Each row comes from the steps of one walk. Every step used is in the known rows, and no mark comes twice. Write the walk behind each row, first mark first.
(in the rows, 128 means zero)
Known rows
gilif-zuga: [148 105 111 116 144 122 125 135 158 160 159 112 133 153 117 152 142 132
 139  80 135 139  82 137 131 132 131 115 138 125 108  93 116 152  94 113
 115 158 141 158  99 125 135 146 118 157 109 120 117 128 125 142 129 122
 125 145 120 118 101  97 173  82]
boruzo-lepag: [178 103 124 129 115 151  92 108 138 157 142 123 101 136 164 122 148 106
 161 115 145 102 145 133 122 142 142 120  86 114 125  84 132 115 147 132
 121 137 136 100 109 183  84 158 149 122  98 139 108 133 102 166 134 144
 137 109  91 149 115  96 158 132]
gure-zuga-boruzo-viguv-mapeke: [104  76 154 140 142 201 153  98 151 159 114 125 109 127 146 123 165 126
 145 129 120  66  98 127 163 175 108 169  83 143 111 136 173 195 150 144
 105 206 131 178  97  89  63 148 124  86 108 130 141 166 220 195 140 131
 169 166 126 110  68 114 138  93]
mapeke-viguv: [119 130 140 138 131 106 104 115  97 162 155 168  96 156 123  67 113 137
 143 128 168 106 165 133 141 133 129  75 144 110 122 119 164 127 147 128
 112 158 151 140 114  95 105 153 115  77  95  97 115 151 154 159 152 155
 145 136 145 115  82  92 138 104]
zuga-gure-susom: [121 133 120 137  98 105 102 118 111 140 104 170 124 179 148 120 125  81
 129 149 143 114 171 152  94 101 123  97 130 124 129 106 138 109 180  88
 158  89 147 111 147 135 125 118 189 100 124 104 127 136 168  95 141 130
  64 120 135 139 118 162 105 160]
viguv-mapeke: [123  95 114 135 120 180 109 120 142 165 119 131 117 118 156  71 159 146
 178  88 105  67 135  85 106 135 129 155  86 103 113  86 111 155 162 105
 130 171 111 125  92 141  94 157 122 118  96 118  97 147 189 178 164 134
  94 130  95 123  62 104 129 115]
susom-gure-rakud: [105 129 113 105  97 150  90 110 136 101 141  90 138 100 176 114 142 102
 179 103 137 116 132 117 116 129 158 102 136 126 108 119 141 124 150 141
 108 117 135 104 119 140  84 134 104 130 139 184 130 110  92 117 113 153
 105 138 100 150 131 116 124 152]
rakud-gilif-susom-gure-zuga-boruzo: [115 158 105 158 125  93 155 126 130  77 117 126 115 157 124 144  98 114
 114 156  76 109  90 170 178  95 118 149 202 112 118 200 166 143 125 145
 143 113 144 181 124 124 154 114  99 142 132 144 140 150 110 130 112 133
 151 157 152 123 157 164 105 110]
rakud-gilif-zuga: [152 105 107 140 156  92 105 125 135 135 155 139 121 139  98 121 109 158
 110  83 109 172  94 116 145 111 116 134 159  88 127 133 125 107  94 129
 121 164 161 161 114 143 149 128  76 148  88 139 139 113 116 141 145 121
 132 169 121 111 117 106 155 113]
susom-gilif-zuga: [135 115  94 102 125 134 144 144 129 144 158 127 146 139 100 142 143 152
  61 104 126 163  90 131 154 127 118 122 130 120 114 118  96 121  96 122
 112 129 141 146 110 120 187 133 101 152 145  87 109 126 133 117 137  88
 130 109  95  95 132 100 163 100]
rakud-gilif-zuga-gure-susom-geromu: [148 129 110 148 136   4 109 123 102 144 106 143 165 173 105 155 100  91
  79 140 111 164 119 132 155  65  26 107 138 159 166 126 126  96 119 108
 179 107 174 130 166 131 168 115 148 128 115 129 144 103 120 121 158 136
 119 158 142 117 142 162  98 127]
zuga-gilif: [104  97 119 121 151 140 111 109 127  99 148 175  83 115 119  78 110 131
 143 102 161 147 190  99 117 141 130 100 103 123 132 135 118 109 167 152
 110 113 111 129 110 133 136 139  90 103 115 101 117 139 173 157 135 115
 111 129  96  89 112 127 140 116]
bigi-gilif-zuga-boruzo-lepag: [150 109 105  69 141 169 113 204 132 137 177 115 128 128 108 195 166 122
 100 121 109 121  76 152 166 182 128 115 138 133 106 118  99 141  80 128
 114 126 139 151 146 167 141 138 144 173 142 120 136 142 105 163 139  94
 194 141 142 124 161 123 166  72]
zuga-boruzo-viguv: [ 84 107 153 118 162 167 128 118  94 134 170 161  87 119 141 107 143 102
 139 150 148 102 155 110 180 169 138 145 118 116 124 156 166 162 143 154
  94 139 109 137 110 118 122 152 111  96 109 113 121 147 184 173 122 150
 184 171 113 106 115 118 184  85]
boruzo-zuga-gilif-susom-gure: [126 164 133 132 158 140 116 125 106  39 114 133 101 174 121  98 123 104
 124 144 152 147 119 120 152 108 125 138 133 129 159 155 106 120 128 162
 141  70 168 143  81 136 163 117 123 155 104 110 114 189 160 122 153  78
  69 119  80 115 174 188 107 166]
bigi-gilif-rakud-gure-zuga-boruzo: [116 124 168 125 128 170 179 187 154 161 138 103 166  98  71 166 137 185
 124 128  99 126 109 146  85 199 129 160 149 126 115 141 130 203  85 117
 129 173  91 145 113 113 123 115 131 135 176 135 135 108  89 146  85 133
 184 144 218 162 130 125 117 136]
gilif-zuga-gure-susom: [140 126 124 124 116  90 120 135 132 151 101 132 156 202 119 174 131  94
 106 120 147 148 114 172 121  92  94  91 149 152 121 101 119 123 131  73
 145  95 171 156 150 116 134 112 185 140 116 111 151 126 159  83 138 118
  71 130 147 143 121 148 116 130]
geromu-susom-gure-rakud-gilif: [105 173 131 115 119 118  95 116  71  81 104 131 120  66 184 126 102 131
 142 117 114 141 136  84 156  86 157 139 138  99 127 152 176  55 146 162
 109 121 134 109 194 122 102 101  86 145 125 219 177 110  95  94 122 165
 113 159 127 125 154 104 103 178]
bigi-gilif-zuga-boruzo: [106 109 117  71 147 160 138 207 126 121 185 146 149 109  93 169 157 132
  99 118 101 129  91 138 157 172 125 104 176 126  94 131 101 153  87 124
 122 131 126 160 138 128 165 135 107 175 158  92 133 139 140 156 122  88
 168 157 164 111 158 141 166  56]
geromu-susom-gilif-rakud: [111 146 124 120  91 140 170 149  90 145 107 122 115  84 145 126 134 173
  78 105 116 117 142  98 137 125 158 165 106 118 126 143 130 128  77 120
  92 130  81 123 145  96 168 119 117 165 127 122 150  70 172 105 107 150
 107  79 111 115 144  84 160 101]
zuga-gilif-rakud-gure: [128 117 172 133 152 120 129 131 133 132 150 106 105 117  94  62  90 188
 133  98 157 157 189 102  83 154 127 153  84 133 140 143 106 163 138 108
 111 123 101 130  71 164 113 107 112 118 125 133 131  96 115 149 108 143
 127 137 122 134 104 117 117 155]
susom-gure: [ 94 136 136 119 115 136 104 113 133 110 154 120 112 121 151  96 133  99
 164 122 136 103 154 116 130 122 140  89 137  81 128 129 151 122 155 123
 138 124 123 112 114 128 127 143 128 127 122 155  82 139 105 131 123 146
 106 134 115 122 138 116 120 151]
gure-rakud-gilif-bigi: [157 102  82 141 147 108 107  78 119 110 121 159 106  95 122  99 105 185
 134  97  97 154 166 112  91  79 164 129 158 142 121 145 137  76 137 160
 125 101 133  91 134 171 117 151  72 121  96 154 167  93  96  98 164 171
 146 143 128 179 138 107 158 120]
geromu-susom-gilif: [110 164 131 107 103 150 153 137  82 120 117 177 109  83 163 117 130 142
  84 135 116 121 139  91 154 125 160 152 108  98 120 134 120  80 118 148
  96 120  84 110 176  99 176 131 106 127 129  90 128 129 171  97 126 110
 129  79  99  84 135 105 134 111]
bigi-gilif-rakud: [121 111 102 115 100 160 125 170 119 139 129 109 118 101 100 118 149 174
 123  87 101 132 145 124  46 156 142 102 130 106 124  92 136 153  78 103
 133 134 111 122  90 135 153 142 120 169 117 128 131 107 115 132 119 143
 103 121 157 152 133 100 156 127]
gure-rakud-gilif: [133 106  97 134 115 137  86  99 114 103 150 162 117  87 146  85 111 156
 149  92 116 162 141 113 107 108 143 146 139 120 113 142 147 100 137 152
 100 148 154 104 120 165 106 120  55 120 112 170 168  96 107 135 137 150
 129 174 113 139 117 103 136 140]
geromu-susom: [121 161 126 132 125 134 146 126 105 136 110 162  93  91 175 114 119 118
 157 115 131 108 142 103 131 117 170 149  95 107 113 100 145 100 133 134
 106 153  98 122 171 108 123 152 125 140  97 120 135 141 168 126 111 153
 119 114 121 105  99 109 164 110]
susom-gure-rakud-gilif-zuga-boruzo: [ 92 112 119  70 144 101 109 155 113  87 196 103 159 103 137 152 136 136
 117 104 118 143  79 118 205 119 122 146 198 129 113 189 139 142 116 166
  94 126 151 165 140 156 125  82  66 166 157 199 172  87  87 134 125 141
 151 204 137 132 178 111 123 105]
gilif-rakud-gure-zuga: [162 122 164 177 131 141 154 127 187 188 104  79 156 137  94 132 114 180
 152  99 124 123 114 149  70 157 126 164 119 131 133 109 135 196 114 109
 127 184 109 145  74 121  75 112 141 118 121 168 139  89  71 135  82 158
 137 127 167 168  80  82 122 168]
gilif-zuga-boruzo: [105  91 124  87 159 122 152 164 150 146 199 131 131 136 125 160 146 125
 139  99 130 115  92 143 196 157 133 146 164 139 107 132 116 179 100 128
 103 148 112 175 126 133 143 130 104 167 132 104 126 116 155 166 114 124
 152 162 125 124 123 112 178  44]
gure-zuga: [137  98 117 161 112 151 150  95 184 149 108 144 128 138 134 137 141 128
 158 104 130 116 106 156 108 135 133 111 127 138 115 110 140 144 142 134
 119 178 114 137 109 108  93 152 121 116 111 131 120 137 124 139 104 134
 128 131 143 127  93 108 143 127]
gure-susom-gilif-zuga: [148 107 109 128 105 113 147 136 119 131 106 133 147 172 108 161 157 113
  46 124 107 186 101 177 127  82 128 108 136 143 106 121 104 104  96  95
 130 119 154 147 130 103 199 116 133 138 134  70 119 127 167  94 145  68
  97  79 101 104 143 126 139  91]
lepag-godam: [112 106 115 134 138 169 120 128 153 105 140 117 118 100 146 100 153 109
 184 140 174 120 116 108 101 177 180 115 134 108 107 120 134  94 136 112
 133 154  93  91 123 123 124 144 123 109 151 113  92 138 145 148 130 137
 137 137  86 129  82 113 151 118]
geromu-susom-gure-zuga-boruzo-lepag: [126 157 170 117 110 151 156 145 150 111 110  92 118 114 202 198 149  86
 143 164 144  48  96 146 201 154 142 144 105 139 128 151 187 124 146 163
 108 152 113 155 193 113  72 113 169 135 153 191 142 132 120 144 101 137
 159 123 148 123 167 124 110 128]
boruzo-zuga: [131 106 160 132 159 175 110 117 140 135 154 176 122 150 129 108 163 124
 175 125 152 128 106  93 126 142 146 162 137 106 148  99 117 145 120 162
 112 150 127 114  97 144 121 141 115 122  99 118 103 153 143 160 157  98
  90 123 105 154 128 113 160 140]
geromu-susom-gure-zuga-boruzo: [ 70 154 159 118 118 138 188 143 147 101 111 124 130 101 171 172 130 104
 152 152 136  61 109 139 191 141 155 141 145 127 128 161 182 146 140 151
 107 158  94 165 205  70 106 112 130 137 163 166 135 141 149 129  93 145
 140 132 162 113 143 126 112 107]

Write each row's walk
[147 120 166 175 124  58 157 117 124 126  88  85 137 111  94  96 104 121
 107 139 146 173 201 126  87 120  73 136  54 188 170 124  99 142 132  94
 173 131 108 109  97 150 159 113 142 100 110 102 109  95 119 152 122 144
 138 105 109 112 116 153  90 129]
zuga-gilif-rakud-gure-susom-geromu
[147 123 152 151 109 148 163 119 162 174 108  85 157 126  78 134 122 193
  89 125 112 146 118 152  95 144 118 165 117 128 135 136  99 173 102 116
 124 169 103 129  89 107 137 103 132 107 164 141 120  89  85 112  91 128
 161  94 144 142 109  94 104 168]
susom-gilif-rakud-gure-zuga
[142 128  88  99 139 156 106 175 128 137 142 128 142 137  81 169 152 140
 101  97 104 159  73 129 106 156 134  86 152 108 102  91 104 114  72 111
 136 139 141 144 128 124 160 161 113 174 126 103 126 156 111 119 135  97
 140 135 147 111 120 114 160 102]
bigi-gilif-zuga
[122 114  67  62 103 135  94 141 127 158 156 132 189 141 128 168 135 149
  62 117 153 158  88 139 161 136 100 114 145 164 119 121  91 111 121 133
  96  74 163 129 136 129 127  89 130 159 183 142 170  92 122  66 129 105
 106 133 128 139 146 114 123 154]
susom-gilif-zuga-gure-rakud
[149 118 117 168  98  79 151  99 123 132  87 137 139 129 154 119 143  67
 140 137 110 124 151 134 110  97  99 101  90 159 148  90 119 127 130 111
 170 143 114  89 129 129 152 157 135  97 104  88  92 133 135 154 132 139
 117  97 102 111 118 157 140  80]
gure-susom-geromu
[119 128 144 116 116 141 107 122  92 111 107 205 154 197 119 117 162  96
  71 189 152 147 132 133 126  91 108 144 141 131 163 144 111 104 151 138
 139  68 156 106 149 124 179  89 173 105 155  76 116 149 185  74 180  62
  43  86 117 136 183 171  85 194]
boruzo-zuga-gure-susom-gilif
[110 126 143 114 150 156  87 118 129 140 148 194 140 163 131 105 145 109
 165 147 182 109 124  94 142 137 118 147 140 107 170 114 109 147 151 154
 116 107 149 108 130 146 104 123 161 118 127 119 113 152 148 127 162 108
  67 148 137 161 130 151 124 184]
boruzo-zuga-gure
[147 148  68 165 118  71 139 119 110 143 112 126 130 128 138 121 119 100
 139 142  98 114 116 138 144 106  94 124 100 151 145 103 101 144 107 109
 175 111 122  95  93 144 159 176 121 145  84  87  85 148 116 157 114 160
 150 102  90 125 103 152 162  74]
gilif-susom-geromu
[134 104 119 128 169 111 138  93 142 111 139 164  64 124 101  77  87 162
 130 106 153 134 214 108 101 104 153  79 121 147 127 145 115  93 165 148
 140  73 108 113 119 147 146 159 101 119  97  84 127 134 162 119 152 135
 130 109 103 123 143 137 152  92]
zuga-gilif-bigi
[168 100 132 103  99 129 141 169 122 128 138 118 138 168 132 200 172  96
  44 156 118 146  88 192 196 123 120 144 123 167  93 152 104 124 109 117
 108 105 149 160 151 145 175  96 158 156 164  78 130 119 154 145 153  71
 148  87  89 121 184 128 132  74]
gure-susom-gilif-zuga-boruzo-lepag
[127 130  63  63 115 151  73 184 122 146 143 117 177 121 105 196 142 140
 104  97 125 157  81 137 104 164 105  77 158 156 115  78  93 112 104 114
 115  79 180 127 149 132 102 122 147 171 161 156 187 113  98  70 131 107
 117 163 180 148 143 128 113 159]
bigi-gilif-zuga-gure-rakud
[163 126 160 159 189 114 168  73 181 124 100 144 103 133  76 109  65 187
 122 126 143 155 171 129  82 124 142 121 117 150 139 133 105  90 175 153
 144 108 117 122 116 135 111 140 139  79 119 109 132 144 103 104 121 109
 176 109 148 130 107 148  96 164]
rakud-gure-zuga-gilif-bigi
[124 127 125 139 108 150 132 104 183 107 112  97 136 150 138 136 134 113
 166 115 137 104 124 149 111 125 136  88 139 114 122 120 168 132 143 140
 139 157 137 134 113  97 100 134 133 106 140 175 107 148 103 126 110 125
 118 128 139 130 122 113 110 157]
susom-gure-zuga
[126 110 179 141 137 141 178 146 186 186 142  86 150 115 101 147 123 180
 165 125 124 106 123 157 126 173 122 187 145 147 125 148 135 234 110 116
 118 184  91 167  88 131  85  98 123 127 158 152 134  78 104 162  78 155
 166 136 184 166 100 108 129 120]
gilif-rakud-gure-zuga-boruzo
[141 142 116 126 142  89  88  79 114  80 134 110 113  96 138 106  93 156
 142 118 103 138 172 112 108  60 160 110 173 112 137 163 146  71 152 167
 146  76 145  88 132 172 119 130  89 125 123 183 153 108  70  80 152 168
 132 144 128 162 169 122 125 156]
susom-gure-rakud-gilif-bigi
[122 208  72 115 100 147  95 167  71  77 104 114 112 132 119 136 125  99
 113 150  80 123 112 151 100 116 139  84 156  85 108 120 129  96 107  99
 174  68 148 103 116 134 186 163 141 158 123 119 103 184 101  82 126 110
 119 101 132 115 165 160 110 147]
bigi-gilif-susom-gure
[149 173  53 147 106 109 131 165  76 115  89 128 131 114 111 140 137 104
 101 153  64 128 106 131 111 123  92  95 113 134 136  98  97 109  85 118
 190  94 121  85 114 139 194 183 125 152 102  66  90 181  99 127 127 119
 161  93 117 110 129 180 135  84]
bigi-gilif-susom-geromu
[101 185 150 118 115 132 127 132  98 100 117 123 103  99 186 119 115  99
 153 136 130  88 141  99 164 119 168 123 122  89 133 127 166  91 136 133
 134 129 106 118 181 103 122 138 140 131 118 156 118 141 130 115 116 150
 106 120 123 104 131 118 121 141]
geromu-susom-gure
[125 122 108 101 144 105  92 148 142 174 162 136 147 179 113 152 123 127
 128 102 164 121 105 125 145 134  92 102 150 121 134  99 109 146 122 102
 129 105 161 151 125 137 116 126 162 147 128 133 132 124 141 105 126 140
 100 155 142 134 107 127 143 136]
gilif-zuga-gure
[168  96 127 130 126 182  86 126 164 113 140  99 108 110 165 129 172  90
 180 162 192 109 105 124 117 172 167 119  93 118 112 105 136  78 143 125
 118 146 121  90 117 159  86 136 158 117 145 135 108 142 102 162 142 134
 152 122  68 136 107 102 147 132]
boruzo-lepag-godam
[132 158 155 120 134 170 111 174 103 158 138  96 132 103  87 109 124 185
 123 116  97 151 153 114  52 171 139 133 130  89 133  88 108 146  98  93
 140 137 100 102 103 147 141 133 140 140 131 129 118 109  67 123 112 134
 148 123 179 151 114 113 116 167]
bigi-gilif-rakud-gure
[106 167 145 127 121 128 165 113 143  66  71 121  96 107 145 149 101 111
 131 120 166 116 145 112 156 128 145  95 102 132 143 143 172  75 155 157
 115 137 119 160 174  58 105 120 131 116 136 158 158 148 159 106 104 106
 106 119 140  77 143 140  80 165]
geromu-susom-gure-zuga-gilif
[136 127 119 143  88 135 142 115  98 108  97 160 116 146 129 104 150 111
  64 147 114 156 160 152 102  99 144 115 113 128 107 134 120  85 133 116
 147 110 125 102 132 112 197 131 123 101 126  60 104 142 177 107 150  93
  91  64  88 100 155 137 118 116]
gure-susom-gilif
[ 81 106 181 140 136 192 136 114 148 131 107  88 120 138 153 112 172 105
 145 151 122  53 101 119 174 166 110 140  94 107 121 161 195 189 165 156
 123 184 145 179  94  87  64 137 137  88 131 171 116 175 185 178 144 134
 157 176 132 109 106 120 101 133]
susom-gure-zuga-boruzo-viguv-mapeke
[148 117 112 134 115  40 124 131 132 170 109 114 187 179 122 181 128  72
 100 144 144 129 111 148 145  89  52  79 107 174 160  89  99 137 132  91
 175 104 162 129 153 114 146 129 184 149 121 109 118 120 131 116 139 133
 104 129 137 118 117 166 121 115]
gilif-zuga-gure-susom-geromu
[138 171 169 142 120 129 141 113  91 126 108 160 132 142 121  93 123 112
  66 170 101 181 155 150  95 111 145 152 121 109 116 121  96  92 147 105
 146 116 115  92 142 132 176 100 139  76 143  72  87 145 128  99 144  90
 136  75 105 103 125 143  84 158]
rakud-gure-susom-gilif
[142 126 179 155 129  99 138 129 116 117 105 103 109 150  86  97 100 158
 106 120 144 176 201 135  64 114 123 139  94 158 133 137 113 151 140  82
 134 115 122 140  89 134 132  94 145 107 117 103 143  95 151 133 124 125
  96 108 128 135 109 144  93 161]
zuga-gilif-rakud-gure-susom
[138 118 151 153 130  97 121 107 109 141  95 166 179 176 142 133 163  58
 145 189 158 122 132 111 132  95  75 135 104 165 201  92  99 130 150 144
 167 101 149  86 139 140 134 121 183 113 128 103  99 149 149 132 172 111
  74 119 120 153 145 192 100 155]
boruzo-zuga-gure-susom-geromu
[120 182  97 123 124  95 102 125 100  55 121 119  76 157 136  94  99  99
 119 130 140 135 165 129 133 103 123  98 122 125 124 155 125 112 159 122
 147  61 147 138  97 135 165 132 119 140 109  95 117 171 148 115 125 111
  91 116  87  93 154 179 112 141]
zuga-gilif-susom-gure
[114 172 150 137 110 142 162 118 157 105  85 104 130 119 166 163 125 105
 157 126 136  99 102 132 143 121 154 118 123 114 123 121 184  99 132 144
 125 162 113 146 178  65  93 136 147 129 123 180 130 138 119 100  91 143
 120 115 155 109 118 109 109 155]
geromu-susom-gure-zuga
[141 124 166 147 133 127 125 132 132 189 147  83 135 113 113  91 108 179
 161 111 127 123 151 120  82 149 132 168 113 101 140 101 111 179 118  94
 132 149 103 117  84 162  97 123 136 128 114 141 113  75  81 152 106 163
 136 138 143 162  89  92 140 158]
gilif-rakud-gure
[159 125 168 181 109  66 153 120 129 167  98  64 162 117 116 121 139 122
 136 146 110 146 161 131  81 103  91 150  77 158 166  94 110 167 101  81
 174 152 100  90 104 140 134 124 158 112 109 121  92  79  83 151 108 168
 141 102 131 151 103 137 118 126]
gilif-rakud-gure-susom-geromu
[ 85 153 129  80 145  91 117 175  84  86 158 102 143  75 162 174 108 139
 110 118 106 140  79 107 235 113 142 174 184 128 106 196 156 118  96 169
  80 130 139 170 206 114 110  83  84 183 152 208 197  85 120 113 114 144
 151 182 149 122 186 112 116 100]
geromu-susom-gure-rakud-gilif-zuga-boruzo
[137  86 146  95 141 192 116 147 159 100 181 121 108  97 174 134 176  77
 180 187 183  85 107 124 167 200 171 140 117 131 108 150 133 119 143 136
 105 141  87 101 138 168  91 116 143 119 169 134 108 137 135 188 139 134
 177 137  82 136 133 118 152  90]
zuga-boruzo-lepag-godam
[127 148 100 115 133 147  96 120  98  38 104 112 126 152 135 117 141 112
 137 127 155 165  99 120 133 111 144 142 123 173 145 152 108 122 130 172
 125  56 175 141  86 148 120 114 103 165 120 143 160 164 141 102 146  87
  58 127  81 146 172 163  94 171]
boruzo-zuga-gilif-susom-gure-rakud
[134 119  82 118 142  77  85  87 116 134 134 172 119 114 125 105  83 178
 124 125 121 138 181 104 105  77 130 122 173 138 142 152 140  75 165 155
 133  51 157  79 160 176 106 135 113 126 116 174 182  96  97  61 167 178
 122 153 158 187 155 138 125 173]
zuga-gure-rakud-gilif-bigi
[101 157 190 128 117 136 227 174 126 160 111 110 156  79 129 166 107 196
  80 163 107 114 115 138 163 158 141 218 126 139 135 178 129 180  95 134
  90 166  57 156 168  90 140  78 127 136 194 131 151  81 129 112  80 134
 184  94 179 123 132 107 117 131]
geromu-susom-gilif-rakud-gure-zuga-boruzo
[117 121 169 135 151 160 171 125 174 157 158 147 146 122 116 142 113 141
 162 149 118 115 118 154 151 168 132 179 149 123 116 134 117 188 162 137
 118 179  99 143 130 131  89 116 128  88 162 116 104 142 103 164  86 118
 191 150 168 131  98 125 117 134]
rakud-gure-zuga-boruzo
[160 115 108 153 179  83 119  71 125 124 136 179  80 124 114  80  85 174
 126 114 103 138 183 107 107  73 147 124 159  96 136 148 144  85 141 152
 147 106 119 102 127 161 157 159  96 119  82 120 126 124 105 116 167 153
 145 136 129 143 137 122 155 118]
rakud-gilif-bigi
[159 133 167 169 138 161 152 102 171 173 122 137 150 139 109 135 108 145
 164 125 122 150 113 136  99 151 138 149 128 117 132  98 127 134 143 132
 133 179 126 116 116 127  88 128 134  79 125 145 102 145  80 133  90 108
 161 133 158 128  67 112 113 166]
rakud-gure-zuga
[123 123 118 146  97  64 123  99 115 144 101 150 156 145 148 125 122  60
 130 170 137 102 164 139 119  92  65  81  99 165 162 100 130 115 166 103
 187  88 139  73 159 136 139 133 182  97 123  99  99 129 139 114 134 148
  99 113 124 128 128 178 107 128]
zuga-gure-susom-geromu
